Each row was made from one small tree. The marks that hang from a mark follow it in brackets, in alphabetical order. Every link used is in the known rows. Write each row's tree.
Known rows
magu(mepoge): [ 0.24 -0.12  0.03 -0.05  0.08  0.21  0.06  0.06 -0.01 -0.10  0.11 -0.06
  0.06  0.20  0.19 -0.11 -0.26  0.03 -0.01 -0.23 -0.01  0.02 -0.02 -0.01]
damut(vasaf(zoka)): [ 0.13  0.06  0.04 -0.10  0.09  0.15  0.07 -0.01 -0.07 -0.12  0.11  0.12
  0.04  0.15  0.27 -0.25 -0.13  0.07 -0.15 -0.21 -0.03  0.04  0.22  0.00]
zoka(vasaf(damut)): [ 0.07  0.10  0.03 -0.07  0.09  0.20 -0.15 -0.01 -0.03  0.01  0.08 -0.12
  0.24  0.32  0.19  0.00 -0.04 -0.06 -0.02 -0.27 -0.12  0.03  0.11 -0.04]
vasaf(gadalok vevemo): [ 0.05 -0.02  0.13 -0.14  0.08  0.14 -0.04  0.03 -0.10 -0.05  0.29  0.17
  0.07  0.19  0.18 -0.15 -0.03  0.08 -0.16 -0.28  0.11  0.12  0.35  0.08]
zoka(vasaf(gadalok(magu nafi) lali)): [ 0.11  0.07 -0.04 -0.12  0.06  0.19 -0.14  0.14 -0.14  0.08  0.15  0.54
  0.06  0.26 -0.08 -0.17  0.09  0.20  0.02 -0.33  0.25  0.02  0.35 -0.08]
lali(vasaf(damut gadalok(nafi) zoka)): [-0.03 -0.14  0.22 -0.19 -0.01  0.15  0.09  0.03 -0.19 -0.10  0.29  0.14
  0.22  0.11  0.17 -0.17  0.07  0.09  0.28 -0.30  0.03  0.02  0.47 -0.02]
gadalok(nafi vasaf(damut)): [-0.08 -0.13  0.14 -0.14  0.03  0.23  0.00  0.11 -0.33 -0.11  0.10 -0.14
  0.20  0.25  0.14 -0.02 -0.10 -0.02  0.19 -0.21 -0.08 -0.04 -0.05 -0.05]
damut(vasaf(lali vevemo zoka)): [ 0.13  0.19  0.03 -0.13  0.12  0.15  0.12  0.02 -0.19 -0.11  0.07  0.25
  0.03  0.14  0.24 -0.30  0.02  0.11 -0.42 -0.26  0.14  0.08  0.16 -0.08]
vasaf(damut gadalok lali vevemo zoka): [ 0.01 -0.03  0.08 -0.15  0.03  0.14  0.23  0.10 -0.33 -0.08  0.27  0.31
  0.16  0.14  0.20 -0.24  0.17  0.05 -0.34 -0.31  0.15  0.10  0.35 -0.04]
gadalok(nafi(damut) vasaf(lali vevemo)): [-0.18  0.03  0.06 -0.14  0.07  0.22  0.15  0.09 -0.44 -0.11  0.16  0.01
  0.06  0.21  0.00 -0.02  0.07  0.09 -0.12 -0.17  0.21  0.05 -0.21 -0.24]
lali(vasaf): [ 0.04  0.09  0.18 -0.15  0.12  0.19 -0.09 -0.07  0.07 -0.05  0.18 -0.06
  0.19  0.18  0.17 -0.08 -0.18  0.03  0.15 -0.19  0.01  0.06  0.07  0.10]
vasaf(gadalok(nafi) lali vevemo zoka): [ 0.05 -0.06  0.10 -0.14  0.02  0.16  0.17  0.13 -0.38 -0.13  0.26  0.45
  0.08  0.09  0.07 -0.28  0.14  0.23 -0.15 -0.28  0.28  0.07  0.42 -0.07]
lali(vasaf(damut gadalok vevemo)): [-0.06  0.03  0.26 -0.22  0.08  0.14 -0.06 -0.04 -0.04 -0.02  0.27 -0.02
  0.21  0.19  0.25 -0.08  0.06 -0.01 -0.02 -0.35  0.03  0.12  0.36  0.05]
gadalok(magu(mepoge)): [ 0.30 -0.13 -0.01 -0.05  0.10  0.24  0.03  0.13  0.02 -0.01  0.11  0.14
  0.07  0.25  0.07 -0.11 -0.27  0.06  0.02 -0.29  0.10  0.00 -0.04  0.04]
damut(vasaf(gadalok(magu) lali zoka)): [ 0.16  0.07 -0.05 -0.16  0.08  0.12  0.12  0.11 -0.10  0.00  0.19  0.63
 -0.05  0.15  0.12 -0.38  0.05  0.15 -0.30 -0.30  0.22  0.06  0.34  0.00]
gadalok(magu(mepoge) nafi): [ 0.29 -0.21  0.02 -0.06  0.07  0.23  0.00  0.22 -0.11 -0.04  0.08  0.16
  0.05  0.23 -0.03 -0.10 -0.23  0.14  0.21 -0.29  0.13 -0.05  0.01 -0.02]
nafi(damut): [-0.02 -0.01  0.03 -0.07  0.09  0.15  0.07  0.04 -0.15 -0.06  0.28 -0.12
  0.05  0.22  0.03  0.01 -0.12  0.00 -0.03 -0.14  0.04  0.07 -0.12 -0.02]
gadalok(nafi vasaf(damut zoka)): [-0.07 -0.19  0.11 -0.14  0.00  0.25  0.18  0.09 -0.39 -0.16  0.11  0.00
  0.26  0.20  0.19 -0.09 -0.06  0.03  0.17 -0.21 -0.06 -0.05  0.10 -0.09]
damut(vasaf(gadalok lali)): [ 0.09  0.12  0.01 -0.15  0.09  0.07 -0.03  0.03 -0.05 -0.04  0.19  0.31
 -0.12  0.16  0.18 -0.30  0.03  0.06 -0.33 -0.24  0.09  0.09  0.20  0.00]
nafi(damut(vasaf)): [ 0.01  0.08  0.02 -0.09  0.12  0.10  0.00 -0.01 -0.08 -0.06  0.18 -0.12
 -0.07  0.21  0.13 -0.06 -0.08 -0.01 -0.16 -0.17 -0.01  0.07 -0.11 -0.07]
vasaf(zoka): [ 0.10 -0.04  0.05 -0.08  0.06  0.20  0.13  0.03 -0.14 -0.12  0.20  0.12
  0.17  0.15  0.18 -0.17 -0.17  0.07 -0.01 -0.17  0.04  0.04  0.21  0.06]
nafi(damut(vasaf(gadalok lali vevemo))): [-0.05  0.16  0.03 -0.16  0.10  0.05  0.08  0.00 -0.17 -0.04  0.27  0.20
 -0.15  0.17  0.13 -0.18  0.18  0.06 -0.48 -0.27  0.19  0.15  0.11 -0.15]
damut(vasaf(lali zoka)): [ 0.14  0.14 -0.02 -0.11  0.09  0.14  0.14  0.03 -0.14 -0.11  0.08  0.26
  0.01  0.13  0.21 -0.31 -0.04  0.08 -0.29 -0.19  0.08  0.05  0.11 -0.05]
zoka(vasaf(damut lali vevemo)): [ 0.05  0.22  0.03 -0.09  0.12  0.20 -0.09  0.03 -0.16  0.00  0.03  0.01
  0.23  0.31  0.16 -0.05  0.10 -0.01 -0.30 -0.33  0.05  0.08  0.05 -0.13]

Write each row's tree
[-0.01  0.04  0.23 -0.17  0.09  0.21  0.10 -0.04 -0.12 -0.09  0.17 -0.07
  0.33  0.17  0.27 -0.09 -0.01  0.01  0.01 -0.31  0.02  0.07  0.26  0.01] -> lali(vasaf(damut vevemo zoka))
[-0.02  0.06 -0.06 -0.13  0.05  0.07  0.28  0.01 -0.21 -0.10  0.29  0.34
 -0.13  0.10  0.15 -0.28  0.16  0.09 -0.36 -0.20  0.15  0.10  0.17 -0.17] -> nafi(damut(vasaf(gadalok lali zoka)))
[-0.12 -0.12  0.15 -0.17  0.01  0.15  0.19 -0.02 -0.20 -0.11  0.38  0.17
  0.10  0.08  0.05 -0.12  0.09  0.16  0.27 -0.21  0.15  0.06  0.38 -0.11] -> lali(vasaf(gadalok(nafi(damut)) zoka))
[ 0.15 -0.09  0.04 -0.15  0.04  0.13  0.01  0.14 -0.16 -0.04  0.20  0.52
 -0.04  0.15  0.09 -0.30 -0.01  0.21  0.04 -0.33  0.15  0.01  0.50  0.00] -> damut(vasaf(gadalok(magu nafi) zoka))
[ 0.07  0.16 -0.04 -0.11  0.07  0.16 -0.09 -0.03 -0.03  0.02  0.17  0.33
  0.07  0.23  0.13 -0.18  0.08  0.09 -0.20 -0.27  0.11  0.09  0.29 -0.07] -> zoka(vasaf(gadalok lali))
[ 0.01  0.16  0.03 -0.13  0.08  0.16 -0.07  0.01 -0.14  0.03  0.15  0.19
  0.16  0.27  0.19 -0.11  0.22  0.02 -0.34 -0.37  0.08  0.11  0.32 -0.11] -> zoka(vasaf(damut gadalok lali vevemo))
[ 0.05  0.05  0.07 -0.11  0.07  0.19  0.21  0.11 -0.33 -0.11  0.15  0.12
  0.23  0.17  0.17 -0.18  0.06  0.02 -0.31 -0.26  0.12  0.06  0.11 -0.05] -> vasaf(damut lali vevemo zoka)
[-0.01  0.03  0.00 -0.15  0.09  0.24  0.07  0.15 -0.25  0.02  0.10  0.16
  0.17  0.30  0.06 -0.08 -0.06 -0.06 -0.12 -0.25  0.09 -0.01 -0.21  0.00] -> gadalok(magu vasaf(damut lali))
[ 0.00  0.22  0.02 -0.11  0.14  0.10  0.06  0.02 -0.19 -0.06  0.14  0.02
 -0.08  0.20  0.10 -0.12  0.07  0.04 -0.44 -0.22  0.15  0.12 -0.16 -0.17] -> nafi(damut(vasaf(lali vevemo)))
[ 0.12 -0.18  0.01 -0.11  0.07  0.29  0.11  0.13 -0.10 -0.03  0.04 -0.02
  0.17  0.31  0.19 -0.04 -0.20 -0.07  0.03 -0.33 -0.03 -0.04 -0.16 -0.06] -> gadalok(magu(mepoge) vasaf(damut))
[ 0.18 -0.10 -0.06 -0.10  0.08  0.12  0.10  0.07  0.03  0.02  0.22  0.21
 -0.19  0.22  0.11 -0.15 -0.04  0.06 -0.16 -0.34  0.10  0.06  0.07 -0.13] -> nafi(damut(vasaf(gadalok(magu(mepoge)))))
[-0.01  0.09  0.26 -0.18  0.13  0.18 -0.09 -0.04 -0.04 -0.04  0.16 -0.20
  0.28  0.23  0.22 -0.01 -0.05 -0.04  0.02 -0.31 -0.01  0.09  0.10  0.05] -> lali(vasaf(damut vevemo))
[-0.04 -0.14  0.09 -0.14  0.02  0.26  0.15  0.06 -0.33 -0.17  0.12  0.12
  0.19  0.16  0.17 -0.15 -0.13  0.13  0.19 -0.16  0.04 -0.03  0.16 -0.06] -> gadalok(nafi vasaf(zoka))
[ 0.08  0.09  0.12 -0.16  0.11  0.09 -0.11 -0.02 -0.02 -0.05  0.19  0.18
 -0.06  0.18  0.29 -0.21  0.00  0.08 -0.29 -0.33  0.04  0.12  0.36  0.02] -> damut(vasaf(gadalok vevemo))
[ 0.12 -0.13  0.02 -0.13  0.05  0.18  0.12  0.10 -0.10 -0.01  0.32  0.50
  0.11  0.17  0.10 -0.24 -0.07  0.13 -0.01 -0.29  0.18  0.05  0.44  0.12] -> vasaf(gadalok(magu) zoka)
[ 0.05  0.06  0.07 -0.12  0.14  0.13 -0.07  0.14 -0.23 -0.01  0.14  0.11
 -0.05  0.25 -0.04 -0.04  0.00  0.13 -0.07 -0.29  0.18  0.04 -0.02 -0.13] -> gadalok(magu nafi(damut(vasaf(vevemo))))
[ 0.06 -0.12  0.10 -0.15  0.05  0.17  0.12  0.14 -0.21  0.00  0.29  0.35
  0.20  0.21  0.15 -0.18  0.07  0.06 -0.15 -0.39  0.16  0.07  0.44  0.05] -> vasaf(damut gadalok(magu) vevemo zoka)
[-0.02  0.03  0.03 -0.13  0.07  0.05  0.02 -0.02 -0.06 -0.04  0.30  0.07
 -0.15  0.19  0.16 -0.13  0.02  0.02 -0.19 -0.22  0.01  0.10  0.12 -0.07] -> nafi(damut(vasaf(gadalok)))
[ 0.01  0.00  0.18 -0.16  0.06  0.20  0.11 -0.03 -0.07 -0.09  0.19 -0.06
  0.31  0.16  0.24 -0.11 -0.08 -0.03  0.13 -0.24 -0.05  0.03  0.20  0.03] -> lali(vasaf(damut zoka))
[ 0.01  0.18 -0.01 -0.11  0.11  0.12  0.24  0.01 -0.26 -0.11  0.16  0.14
 -0.02  0.14  0.15 -0.20  0.11  0.08 -0.45 -0.22  0.18  0.10  0.01 -0.20] -> nafi(damut(vasaf(lali vevemo zoka)))
[ 0.08  0.27  0.00 -0.09  0.14  0.22 -0.11 -0.02 -0.08  0.00  0.04  0.14
  0.17  0.27  0.14 -0.10  0.03  0.08 -0.28 -0.28  0.14  0.10  0.12 -0.09] -> zoka(vasaf(lali vevemo))
[ 0.05  0.14  0.09 -0.08  0.12  0.20 -0.17 -0.02 -0.08  0.00  0.06 -0.12
  0.27  0.32  0.22  0.01  0.02 -0.02 -0.14 -0.34 -0.06  0.07  0.15 -0.08] -> zoka(vasaf(damut vevemo))
[ 0.03  0.04  0.02 -0.11  0.02  0.15 -0.10  0.10 -0.23  0.00  0.15  0.23
  0.11  0.25  0.05 -0.12  0.18  0.07 -0.03 -0.31  0.05  0.03  0.29 -0.15] -> zoka(vasaf(damut gadalok(nafi) lali))
[ 0.07  0.18 -0.02 -0.07  0.09  0.19 -0.07  0.02 -0.11  0.01  0.05  0.02
  0.21  0.30  0.13 -0.06  0.03 -0.05 -0.17 -0.27 -0.02  0.04 -0.02 -0.10] -> zoka(vasaf(damut lali))
[ 0.00  0.10  0.05 -0.11  0.11  0.13  0.17 -0.03 -0.18 -0.12  0.18  0.02
  0.02  0.16  0.23 -0.14  0.02  0.07 -0.29 -0.24  0.07  0.09  0.10 -0.15] -> nafi(damut(vasaf(vevemo zoka)))
[ 0.11 -0.20  0.05 -0.13  0.01  0.18  0.08  0.18 -0.24 -0.04  0.30  0.53
  0.09  0.15 -0.01 -0.23 -0.03  0.20  0.17 -0.29  0.22  0.01  0.49  0.06] -> vasaf(gadalok(magu nafi) zoka)
[ 0.07  0.10  0.10 -0.17  0.08  0.08 -0.07  0.10 -0.23 -0.07  0.15  0.33
 -0.09  0.15  0.11 -0.27  0.12  0.18 -0.27 -0.31  0.19  0.09  0.28 -0.08] -> damut(vasaf(gadalok(nafi) lali vevemo))
[ 0.07 -0.01  0.01 -0.09  0.04  0.18  0.23  0.11 -0.29 -0.10  0.17  0.13
  0.21  0.17  0.14 -0.18 -0.01 -0.01 -0.19 -0.20  0.06  0.03  0.04 -0.02] -> vasaf(damut lali zoka)
[-0.10 -0.09  0.19 -0.17  0.06  0.23 -0.02  0.10 -0.36 -0.11  0.08 -0.14
  0.23  0.26  0.18  0.00 -0.04  0.01  0.06 -0.28 -0.02  0.00  0.02 -0.08] -> gadalok(nafi vasaf(damut vevemo))
[ 0.12  0.15 -0.09 -0.12  0.09  0.19 -0.11  0.06  0.00  0.11  0.17  0.51
  0.07  0.28  0.02 -0.18  0.07  0.12 -0.16 -0.33  0.21  0.07  0.31 -0.02] -> zoka(vasaf(gadalok(magu) lali))
[ 0.02 -0.09  0.14 -0.20  0.05  0.19  0.09  0.03 -0.05  0.02  0.30  0.31
  0.24  0.18  0.15 -0.18  0.02  0.04  0.13 -0.36  0.10  0.05  0.44  0.09] -> lali(vasaf(damut gadalok(magu) zoka))
